What can hang from each mark:
E: B H
F: H
K: B
S: C
Z: H S
H: C E F K Q V
B: E K S U
C: S
U: H
Q: H

Each row was made from one small tree. Brackets hold a mark, then the marks that hang from it, in alphabetical order. Every link used is in the known rows. Write each row's tree.
Known rows:
{B {E {H C}} K S U}: [  6   1   4  -3 -13  16 -34 -40 -10 -21 -10 -11  17  32 -11  64   8  17
   2  37  12   8  30 -14 -20  -3 -34  13   8]
{B E K S U}: [  7  -8   7  -4 -14  20 -13 -30  -9 -16   4  18  14  33  -1  73   8  19
  13  34  15  -3   9 -25 -12  -1 -17   8  25]
{F {H K V}}: [ 22 -12 -13   0   2  -1 -27  13   8   4  10  -8   4  29 -24  -6   7   3
  -5 -25 -16  -1  26   9 -34  14   1  -9 -13]
{H C E F K Q V}: [ 22 -26  13  13  15  22 -20  44  -3  11  28 -34   9  34 -31 -15  11  -7
 -22   9 -16  33  43  15 -16  10 -16   8 -21]
{Z {H Q V} S}: [-13  -4  -3  -4  -1  13 -18 -15   3   1  39 -18  -9  62  -5   9  -2   1
   2 -14 -11  17   0 -18 -22 -29 -10  24  -1]
{Z H S}: [-12  -4  -8  -5 -10   4  -6 -31  -9  -1  18  -8 -15  44   4   8   1  -2
   7  -6   2   1  -7 -10 -12 -29  -4  21   2]
{B K {S C} U}: [  4 -14   9 -21 -15  11  -3 -26 -13 -10   3  24  14  31  -7  46  -3   4
  12  29  25 -12  -7  -4  -8   1   5  10   6]
{U {H E F Q V}}: [  6 -13   6   6  -2  18 -13  22 -15  -5  29 -39  -1  18 -15 -16   3  -7
   0 -17 -22  34  28  -8 -10   0  -9  -9   1]
{Z H}: [ -1   1  -7  -1  -9  -1  -4 -12  -5  -7  11  -5  -8  29  -3   4   1   1
  -4  -3   0  -2  -3  -5  -5  -7  -2  10   4]
{Q H}: [ 11 -10  -1   1  -6   3   1 -14 -10   0  -2  11   2  -2   8   2   0   6
  -8 -11  -8  -2  -3  -5   5  -2   5   5  -3]
{U H}: [  3  -2  -3  -4 -10  -2  -7 -15  -6 -13   4 -10  -4   2   2 -11 -11   1
   8 -12  -5   7   8   0  -9   1  -2  -6   3]
{Z {H F K Q} {S C}}: [  4 -33   8  -9  -5  17 -26  -1 -11   3  23  -9   3  60 -21 -11   2 -14
  -8  19  -1  32 -12  16  -4 -16  20  29 -21]
{Q {H E K V}}: [ 30 -19   3   2  -2   5  -4  10 -12   8  27  -8  12  36  -3   0  10  14
 -11 -25 -18  -6  35   0 -26  11  -7  -3 -11]
{H F}: [  1  -9   1  11   6   4  -3  11 -15   3  -2  -6  -2  -5  -3  -6   8  -8
  -7   9  -5  15  -3   5   8   1   8  -7  -8]
{Z {H Q} {S C}}: [-11 -15   4 -16 -11  16 -15 -16  -5   4  20  -4  -1  44 -13  -1 -11 -10
  -1   7   8  16 -20   0   1 -28   8  32  -5]
{Q {H V}}: [ 13  -8  -1   4   1   7  -4  -5 -11   2  17  -3   8  13   7   6  -3  10
 -11 -24 -13  -2   9  -8 -14   0   2  -4  -7]
{Z {H {E B} K} S}: [ -7 -18   4 -18  -3  -2 -11 -12  -8   2  25 -13   5  64  -6   5  14  -4
  11   9  -2   3  32 -14 -22 -18 -12  23   3]
{E B H}: [-12  12   3 -13   5 -17 -15  -6  -3  -9 -11 -19  19  -3   3  -2   8  -6
   0   6  -4   8  25 -10  -3  -2  -7  -1  -5]
{H C E F K}: [ 24 -26   9  11   6  11 -12  27 -15  11   6 -22   3  19 -22 -16  13  -7
 -14  18  -5  18  35  21  -4  14 -12   1 -16]
{K {B E {S C} {U H}}}: [ 10 -18  -3 -11 -20  10 -22 -29 -24 -16   2   1  18  31  -2  46   3  39
  21  13  13   2   3   6 -12   0 -17  12  45]
{U {H C K Q V}}: [ 23 -19   4  -2   8  11 -31   6  13  -9  30 -30  10  37 -21 -20 -18   4
 -14  -8 -17  31  38  12 -34  13 -16  10 -17]
{Z {H E F K Q V}}: [ 17 -19   4   8   0  16 -19  33  -7   3  42 -31   1  67 -26  -7  19  -3
 -16  -6 -23  26  29   0 -16   4  -9   9 -13]
{Z {H K Q V} S}: [  5 -15  -2  -4   0  11 -26 -11   9   2  47 -17  -2  81  -9   3   1   3
  -4 -10 -15  17  14  -5 -36 -15  -8  28 -10]
{F {H {C S} E Q V}}: [ 12 -18 -10   6  -3  18 -21  32 -14  17   4 -18   0   3 -39  -8   5 -11
   2 -24  -7  10  37  -4 -17  -7 -27  10  -6]
{K {B {E {H Q}} U}}: [  6   6  -9   0  -4   7 -23   3   3 -13  -5 -20  11  18  -4  52  23  30
  -9  13 -12  31  19  -1   0  -9 -35  27  32]
{H {C S} E F Q}: [  9 -25   7  13   1  20  -6  38 -29  14  -1 -18  -1  -9 -22 -12   6 -21
   0  10  -3  27  24   6  14  -9 -19  17  -6]
{K {B E}}: [  9  -7  -4   7   0   3 -11   5  -6  -3  -6  -5  10   6  -1  33   7  27
   7   6   0   7  10  -1  -1  -4 -23   2  37]
{K {B E S {U H}}}: [  8  -9 -13  -3 -17   9 -18 -37 -15 -23   6  -3   6  33   7  52  13  44
  22   8  -2   9  14  -8 -15  -4 -31  16  51]

Which tree is each row?
[ 15  -6   3  -3   6   2 -32   4  17  -4  -1 -29  13  16 -22 -17   3  -1
 -22  11 -13  31  31  21 -13   6 -17  22 -27] | {E {H C K Q}}
[-11  -9  10 -22  -3   2  -1 -31  -3 -19   1  24  18  31   4  53   9   2
  18  38  15  -2  17 -29  -9  -7  -9  13  15] | {E {B K S U}}
[ 20 -25  -4   9   8  -6  -7  19  -8   0   2  -6   5  20  -7   2  18  14
  -2   5 -13  17  17  24  -5   6  -5   1   4] | {H F {K B}}
[  8   0   5  17   4  11 -38   7 -23  -3 -17 -37  14  -6 -15   4   9   0
 -18  21  -3  30  24  10  -1   1 -19  -5 -11] | {B {E {H C F}}}
[  5   6   6  -2 -12   4 -26 -12  -9 -15 -13 -13  18   9  -8  38  -4   2
   1   9   4   4  25 -17 -15  -1 -14 -11   6] | {B {E H} K}
[  8  -6  -2   1   5   4 -20  -5  -7  -9  18 -27   0  17  -6 -15 -21   3
  -6 -15  -5  12  30   4 -30   4 -17  -9  -8] | {U {H C V}}
[  6  -6  -8   3  -9   9 -13 -22 -11 -10   2   6  10  29   4  62  25  41
  17  21   2   2   3  -6  -6  -6 -32  19  46] | {K {B E S U}}
[  8 -11   5  17  20  10 -15  20 -12   2  10 -26   4  13 -10  -8  -4  -6
 -17   5  -4  19  19  10 -14   4  -9  -9 -17] | {H C F V}
[  1 -15   2 -23  -5  -5 -19 -34   0 -23  15   7  17  42   5  17  11  17
  16  20  -2   7  29  -7 -27  12  -9  20   9] | {E {B S {U {H K}}}}
[ 26 -20  -4  -2   5  18 -31  31  14  11  14 -26   6  32 -44 -16  11   0
 -15 -10 -15  18  43  11 -25  11 -21   7 -16] | {F {H C E K Q V}}
[ 16  -5   3   0  15   4 -39  12  16  -2  17 -39  15  33 -23 -12   0   2
 -25  -3 -18  29  42  17 -32  11 -22  16 -29] | {E {H C K Q V}}
[  6  -3   0  -3  -8   5  -5   5 -16  -5  26 -30  -1  23  -5  -8  -5   5
   9 -29 -10   2  35 -12 -28   2 -14 -15   6] | {U {H E V}}
[-12 -16  17 -29  -4  16  -4   2  -6  -3   6   8  26  26 -14  22  15   4
  12  38  14  10   5 -14  13  -2  -6  31  14] | {H {E {B {S C} U}} Q}
[ 19 -18  -4  -8 -10   8 -24 -36  -2 -14  15  -6   2  44  -9  12   3  19
   4  17   0  11  27  13 -28  12 -19  23  -1] | {B S {U {H C K}}}
[  3  -1   2   1 -11  18 -16 -25  -9  -6   3  10  10  24   2  50  19  27
   8  26  10   0  -1 -14  -3   2 -19  16  27] | {B E S U}
[ 19  -1  -2   2  12  -6 -33   3   3   2  13 -39  14  33 -15 -11  -1   5
 -20  -8 -10   9  44  20 -42  14 -20   1 -29] | {E {H C K V}}
[ -1 -11   9   6  -1  19  -2  31  -9   6   8 -16   1   0 -17 -10  15 -11
  -6   9 -12  27   7  -5  18  -3  -2   4  -1] | {H E F Q}
[ 20 -25   7   8   0  19 -20  26  -6   3  21 -28  -2  46 -32 -15  13  -8
 -22  20 -12  32  25  15   0   1 -16  26 -16] | {Z {H C E F K Q}}
[  4  -6  -1   4   7  14 -20   5   8  -5  28 -22  -2  46 -17  -1 -10   0
 -22  -3  -7  20  12  -3 -17  -6 -21  22  -9] | {Z {H C Q V}}
[  3   2   7  10  -1  13 -34  11 -11  -8  -9 -30  17  -3 -17   9  14   0
 -15  14 -15  41  11  -4   9  -1  -9   3  -2] | {B {E {H F Q}}}
[  3 -13   4 -22 -24  13  -5 -24 -24  -7  10  -5   6  29  -8  14   5  12
  21   7  13  -7   7  -1  -8   3  -2   8  16] | {B {S C} {U {H E}}}
[ 25 -20  -6   1   9  13 -37  18  21   4  10 -13  10  28 -39 -16   0  -3
 -20  -8 -17  24  29  16 -27  11 -11  10 -23] | {F {H C K Q V}}
[ 10 -11   2 -16 -24   9   8  -8 -14 -18  12  -3  -6  30  -1  35  -1   0
  11   0   4   1  33 -18 -15  -5 -14   0  19] | {B K {U {H E}}}
[-11  -5  -5  -5 -17   9  -2 -19 -15   4  21 -17 -15  46  -2   9  10   0
  13  -7  -1  -3   8 -15 -10 -31 -13  17   8] | {Z {H E} S}
[  2  -7  -2   4  -5   8 -20 -23 -13  -6  -5  -1  16  16   0  40  15  36
  20  12   3   0   5  -5  -5  -3 -26   5  39] | {K {B E S}}
[ 32 -23  -2  13  16   6 -28  21   1   2  15 -24  19  42 -15  25   2  31
 -12   4  -6  14  45  17 -36  11 -38   3  16] | {H C {K {B E}} V}
[-13   3  10 -20  -1 -16 -11 -13  -2 -20 -14  -7  24   5  -2  20  -2 -13
   4  15   4   5  31 -21 -10  -4  -5  -7  -4] | {E {B K} H}
[ 20 -29   2  18  -8  14   0  16 -50  14  -7  -6  -1 -14  -8  -6   9 -12
  -6  -4  -4   7  27   5   7  -9 -12   7  -7] | {Q {H {C S} E F}}
[ 33 -31  -5  14   9  -3 -11  14 -21   1  18 -10  12  36   3   8  14  24
 -13 -20 -26  13  27  16 -21   6  -4  -3   1] | {Q {H F {K B} V}}
